Known rows, with every way that one mark hangs from another:
nebor(nudak tumu(gezus)): [ 27.5  -5.4  22.6 -14.5 -21.5 -19.0  -3.4  -8.7  -4.5  26.0   1.8  65.9
   7.3   6.2 -13.6   6.9   3.2 -27.0  18.4 -11.7 -27.8  24.4]
nebor(nudak tumu(gezus) vevu(repabus)): [ 19.4  -5.9  17.1 -12.7 -32.9 -25.8   9.0 -25.4 -16.5  22.4 -12.6  66.5
 -17.2  -3.3 -26.5   7.3  19.0 -36.0  27.3  -2.7 -41.6  24.8]
repabus(sezu vevu(nebor(tumu(gezus)))): [ 26.5 -33.7  44.3 -30.7  -2.7 -24.0  21.4 -17.0  -3.7  26.0  22.2  75.2
 -11.2  21.4 -51.8  27.4 -26.8 -29.5  16.8   4.9 -40.3   9.7]
repabus(sezu(vevu(nebor))): [  6.4 -22.8  16.6 -29.1  -3.2 -24.0  35.9 -10.9  -6.5  12.9  27.7  59.5
 -16.5  14.3 -46.6  17.4 -29.3 -27.1  24.9  -0.3 -37.9   2.2]
repabus(sezu): [  4.3 -11.6  15.9 -13.5 -18.9 -16.6  20.3  -6.9  -5.7  -6.6  14.0  47.9
  -8.8   6.0 -27.1   0.7 -14.7 -18.0  20.4  -4.2 -23.7   8.4]
tumu(gezus nebor): [ 13.2   0.1   1.2  11.1 -29.6 -34.6  -4.6 -25.5  -0.7   2.4  14.0  47.4
  19.3   2.3   3.1 -10.3  -4.0 -25.9   4.5 -17.5  -9.6  34.6]
nudak(nebor repabus(vevu)): [ -5.0 -15.5   7.5   2.1   3.1  -8.5  48.8   0.7 -16.1   5.2  19.7  62.2
   4.8  11.2 -28.8   7.9 -10.7 -39.5  17.9 -19.9 -41.8  -7.2]
repabus(sezu vevu(nebor(nudak))): [ 23.1  -8.7  27.5 -24.3   0.8 -25.9  51.0  -4.3  -6.8  32.7   7.6  60.6
 -11.5   4.1 -48.0  16.8 -28.5 -35.1  27.5   6.9 -47.7   4.9]
vevu(nebor(tumu(gezus)) repabus(sezu)): [ 19.9 -23.6  41.2 -31.2 -16.8 -28.5  16.3 -22.2  -7.6  16.3  22.1  79.8
 -23.8  11.8 -48.4  14.5 -13.4 -21.9  18.8   6.7 -36.6   9.3]
nudak(nebor(tumu) repabus(sezu)): [ -1.0 -30.5  12.2 -12.9  -2.4   9.6  22.8   5.0 -17.5  -1.6  19.3  77.1
  -8.8  22.5 -35.5  16.2  -4.7 -30.2  20.8  -8.9 -33.7  -7.9]
gezus(tumu(nebor(vevu(repabus)))): [  8.6   2.0 -17.3  14.8 -39.8 -31.1  10.6 -39.8 -26.7 -10.0   2.1  50.4
  -1.8   0.9 -11.2 -20.2  11.4 -34.6  14.2   2.6 -17.4  22.6]
nudak(nebor): [  1.7  -8.9  -3.5  -2.0  -0.5  -7.8  10.7  -3.7 -21.3  -4.9  18.8  43.2
  -7.6   0.3   1.6   5.8  -4.9 -21.2  15.4 -14.8 -27.7  16.2]
vevu(nebor(nudak tumu) repabus(sezu)): [ 22.3  -8.9  32.2 -37.6  -7.2 -21.3  25.9  -1.5 -12.8  24.4   5.0  79.6
 -29.1   7.6 -48.6  12.9 -10.7 -25.5  28.5  10.7 -43.7   8.2]
sezu(repabus): [ -1.5  -7.1   8.2 -14.4 -16.4 -30.2  14.1 -14.2  -5.7  -8.9  22.5  50.4
  -4.9   8.4 -28.8   0.1  -5.2 -25.0  22.7 -11.8 -23.1  21.9]
nebor(nudak tumu vevu): [ 17.0  -0.5  -1.6 -21.2 -17.2 -11.5  -9.8  -6.2 -24.1  10.6 -14.7  47.7
  -1.5  -0.3 -12.8   7.9   6.2 -32.2  25.6  -3.6 -33.8  32.7]
sezu(vevu): [  0.3 -11.7   5.8 -15.0 -14.5 -21.3  23.6  -9.7  -6.9   1.5  20.7  48.7
   2.2  10.8 -23.5   3.6  -8.8 -25.6  19.8 -16.7 -27.3  12.0]
nebor(tumu vevu): [  9.3  -8.7  -0.3 -22.7 -16.2 -13.4 -18.9 -12.2 -26.9  -8.4  -0.4  42.0
  -1.9   5.9 -13.5   2.5   0.4 -26.1  18.0  -3.6 -22.5  33.0]
nudak(nebor(vevu(repabus))): [ -4.7  -5.7 -10.2  -1.3 -11.6 -15.6  26.6 -22.2 -34.4  -9.1   4.0  44.1
 -30.3  -8.9 -10.2   7.5  10.4 -30.2  24.0  -6.7 -42.0  15.5]
gezus(tumu(nebor)): [ 14.8   0.7 -14.2  14.5 -28.9 -24.9  -4.7 -23.5 -13.5  -5.2  17.9  48.9
  20.3   9.7  -0.6 -17.9  -3.2 -25.8   5.5  -4.2  -3.5  24.2]
vevu(nebor): [ 11.7   1.7   4.3 -23.7  -3.9 -30.3  -0.9  -3.9 -17.3   3.5  23.2  40.7
   5.4  -2.8 -12.5   1.8 -25.3 -21.5  14.3  -0.6 -19.9  24.9]
gezus(tumu(nebor(nudak vevu(repabus)))): [ 16.8  11.1 -18.7  15.2 -40.2 -32.3  19.8 -34.8 -24.7  11.1 -11.7  55.9
  -1.8  -5.7 -13.7 -16.8  17.4 -41.8  21.0   4.0 -26.5  22.0]
tumu(gezus nebor(vevu)): [  9.7  -0.8 -13.6  12.6 -34.8 -36.3  -7.2 -35.9 -13.1   0.8   0.8  38.0
  12.3  -3.2   3.8  -7.9   1.8 -35.3   9.2 -11.7 -16.3  41.5]
tumu(gezus nebor(nudak vevu(repabus))): [ 12.8  11.1  -3.2  12.8 -43.2 -41.2  20.2 -36.9 -13.3  19.8 -14.0  55.7
  -3.5 -12.8  -8.6  -6.9  17.0 -41.3  20.7  -6.6 -31.5  32.9]

Rows:
[  6.2  -9.8  29.5  -8.8 -16.9 -18.2  71.0   3.0  -0.3  23.6   2.4  72.4
   0.8  10.1 -56.6   4.6 -14.7 -43.8  31.1  -7.3 -46.0 -15.3] -> nebor(nudak(repabus(sezu vevu)))
[  0.9  -4.8   1.6  -7.3 -30.3 -16.6  46.1  -4.9 -14.4  12.4 -11.0  55.8
  -4.6  -2.7 -41.4   4.5  -3.8 -43.1  35.1  -1.7 -40.7  -1.4] -> nebor(nudak(repabus(sezu)) vevu)
[ 11.6 -25.1  -5.6  -4.2  -9.6  -4.5 -11.1 -24.8 -28.1   5.0   6.7  52.3
 -14.1   5.9  -4.3  21.2  10.7 -31.5  18.5  -9.7 -34.0  29.1] -> nudak(nebor(tumu(gezus) vevu))
[  7.0 -24.8  25.8 -24.8 -17.3  -5.0  47.5   5.5  -1.9  24.7   7.5  89.3
  -2.4  26.7 -60.7  15.6  -5.1 -39.2  33.0  -9.3 -45.3 -14.5] -> nebor(nudak(repabus(sezu(vevu))) tumu)
[ 27.2 -20.8  34.8 -28.2  -1.5 -28.5   3.2 -15.3  -8.1  25.4  24.1  66.1
   2.7  16.2 -35.5  17.3 -21.4 -29.9  10.3  -3.7 -34.3  21.4] -> repabus(vevu(nebor(tumu(gezus))))
[  0.2 -38.4  26.3 -12.3   7.6   5.9  44.7   2.7 -15.3   6.0  18.4  83.2
  -9.9  30.0 -51.4  21.7 -10.1 -36.3  21.9  -9.3 -48.5 -16.4] -> nudak(nebor(tumu) repabus(sezu vevu))
[ 12.2 -18.4  28.3 -25.8   0.6 -27.0  40.3  -9.2  -8.7  12.4  21.0  55.1
 -11.2   9.7 -47.7  13.9 -34.8 -26.8  19.5   4.6 -40.0   5.2] -> repabus(sezu vevu(nebor))
[-10.6 -10.5 -20.7   3.1 -11.7  -6.8  24.9  -9.1 -29.3  -5.1   7.4  45.3
  -3.4  -2.7 -11.9   7.4   2.7 -39.8  24.0 -12.2 -35.9   7.5] -> nudak(nebor(vevu) repabus)
[  2.9  -8.7  15.7 -27.4  -7.9 -36.2  36.1 -13.9 -13.9  11.2  26.7  61.0
 -17.2   5.5 -38.4   7.6 -16.6 -27.1  23.1  -4.1 -40.0   5.8] -> sezu(vevu(nebor repabus))
[ 10.6 -25.3  27.8 -17.2 -34.0 -22.7  19.4 -33.4 -13.8   3.2   0.0  69.4
 -31.3   7.8 -43.7  12.0   9.9 -27.6  25.6   3.8 -40.2  12.5] -> nebor(tumu(gezus) vevu(repabus(sezu)))
[  8.6 -13.4  19.9 -27.8   4.0 -38.1  30.8 -16.4  -8.6   8.6  29.1  60.6
  -8.1  12.8 -50.5  13.9 -25.2 -36.3  23.1  -1.9 -40.3  17.5] -> sezu(repabus(vevu(nebor)))
[ 23.3 -13.9  29.0 -37.9   8.5 -25.6  20.2  -6.4 -10.7  29.9  13.2  77.1
  -7.5  19.6 -55.3  22.2 -15.1 -41.1  29.3   1.7 -48.9  20.3] -> sezu(repabus(vevu(nebor(nudak tumu))))
[  3.8 -10.2   7.3  10.2 -42.1 -38.4  27.1 -44.5  -8.5  -0.6  -1.5  57.3
 -20.5  -1.0 -26.7  -3.5   7.5 -33.4  18.8  -1.6 -29.9  20.7] -> tumu(gezus nebor(vevu(repabus(sezu))))
[ 24.8   8.9 -14.8  15.3 -28.8 -24.3   6.4 -17.7 -11.7  14.2   1.6  54.8
  22.0   4.3  -1.1 -16.1   1.7 -34.2  12.3  -4.1 -13.1  22.2] -> gezus(tumu(nebor(nudak)))
[  6.7  -9.1  24.3 -27.3 -13.3 -33.3  35.0 -12.4 -12.5   3.8  22.6  61.8
 -26.5   0.3 -43.3   4.3 -21.8 -20.8  23.6   8.7 -35.7   3.3] -> vevu(nebor repabus(sezu))
[ 21.3   9.7 -27.9  16.5 -34.6 -24.0   4.1 -28.9 -24.0  10.9 -10.5  43.6
  12.4  -2.6  -0.7 -12.1   7.6 -43.1  18.2   1.9 -17.9  29.4] -> gezus(tumu(nebor(nudak vevu)))
[  5.0  -9.0   9.7 -23.4 -22.8 -20.9  -1.4 -18.0 -26.1 -10.5  -0.9  52.7
 -17.6   2.2 -23.8  -1.1   9.6 -24.5  21.0  -2.3 -30.7  24.2] -> nebor(tumu vevu(repabus))
[ 12.3 -28.2  35.5 -34.1   3.1 -15.4  35.3   4.3  -8.8  15.5  21.3  79.8
  -0.4  25.7 -64.6  15.4 -30.8 -37.1  20.3   3.3 -41.9  -7.5] -> nudak(repabus(sezu vevu(nebor(tumu))))
[-11.4 -21.3 -10.3   1.3 -14.2  -2.9  42.8 -10.6 -25.4  -5.2   6.2  53.4
 -16.3   3.5 -30.2  15.2  -1.6 -39.3  29.3  -6.3 -41.0  -4.9] -> nudak(nebor(vevu) repabus(sezu))
[ -1.1  -3.5  -0.3   1.0 -34.3 -32.1  25.3 -31.6 -15.6 -13.7  -4.9  50.9
 -21.4  -0.2 -24.4  -8.8   2.3 -29.5  22.5   1.8 -28.7  21.6] -> tumu(nebor(vevu(repabus(sezu))))
[ 15.5 -15.5   7.6 -13.1 -25.6 -19.5 -16.5 -25.1 -17.5   3.8   2.5  49.0
  -0.9   5.6 -12.7   8.2   3.9 -29.1  16.8  -6.6 -24.3  33.8] -> nebor(tumu(gezus) vevu)
[ 17.6 -13.1  23.4 -33.5  -5.7 -12.5  23.1  11.6 -10.6  28.4   9.0  80.6
   1.3  12.5 -51.0  13.6 -21.3 -37.0  26.4   5.0 -37.8  -1.8] -> vevu(nebor(nudak(repabus(sezu)) tumu))
[  5.3 -36.4  20.8  -4.1 -12.0   2.8  26.3  -8.1  -9.4  10.8  19.8  82.7
  -8.6  22.6 -37.1  21.3  -0.8 -33.0  17.9 -13.0 -37.7  -6.9] -> nudak(nebor(tumu(gezus)) repabus(sezu))
[ 11.1   9.4   3.1 -18.0  -9.7 -27.6  27.0   8.7 -13.3  25.9  12.3  58.9
  15.8  -4.8 -28.0   0.3 -21.0 -39.4  22.6  -2.6 -31.5   7.2] -> vevu(nebor(nudak(repabus)))
[ 36.4 -13.6  34.2 -25.4  -0.5 -26.4  14.5  -9.5  -7.1  45.7   9.1  70.7
   3.8  10.4 -35.4  20.2 -17.3 -37.9  19.1  -1.8 -43.0  21.7] -> repabus(vevu(nebor(nudak tumu(gezus))))
[ 12.5   0.7 -26.7  15.2 -33.6 -25.0  -6.9 -35.0 -25.8  -9.0   4.4  37.7
  12.0   3.5   0.1 -14.3   2.8 -35.8  11.1   0.4  -9.7  30.1] -> gezus(tumu(nebor(vevu)))
[  7.1  -4.3  18.0   6.0 -20.1 -23.5  59.4  -2.9   3.2  21.0  -2.0  73.7
  13.8  13.4 -45.0  -4.6 -12.6 -47.5  21.6 -11.4 -37.1  -1.6] -> tumu(nebor(nudak(repabus(sezu vevu))))
[ -3.4  -9.0  11.7 -11.7 -30.3 -27.1  36.6 -24.9 -18.3 -10.5  -0.4  49.0
 -33.5  -3.2 -37.4   2.3   0.4 -25.7  28.7   4.1 -38.3   7.0] -> nebor(vevu(repabus(sezu)))
[ 13.8 -32.6  24.3 -42.2   2.5 -13.4  15.2  -7.0 -11.7  13.2  26.4  69.5
 -16.7  27.0 -48.8  24.5 -24.9 -25.4  23.3   1.6 -37.7   6.0] -> repabus(sezu(vevu(nebor(tumu))))
[ 20.1   8.7   1.6  11.9 -30.6 -34.1   5.7 -19.8   0.7  22.8  -1.7  54.1
  20.1  -4.0   2.3  -8.9   1.1 -33.9  11.2 -16.1 -17.5  34.2] -> tumu(gezus nebor(nudak))
[ 16.0  -1.5   5.7 -25.6  -3.5 -27.9  28.8  -4.3 -11.1  31.8  13.5  57.6
  -0.1   3.0 -28.1  14.1 -19.5 -34.9  27.5  -4.7 -41.3  12.2] -> sezu(vevu(nebor(nudak)))
[ -0.1 -27.5   8.3 -16.1  -8.2   0.0  21.4 -19.6 -31.6  -8.0   1.3  66.0
 -45.0   9.9 -32.9  22.2  10.8 -26.4  28.1   2.2 -48.2   8.3] -> nudak(nebor(tumu vevu(repabus(sezu))))
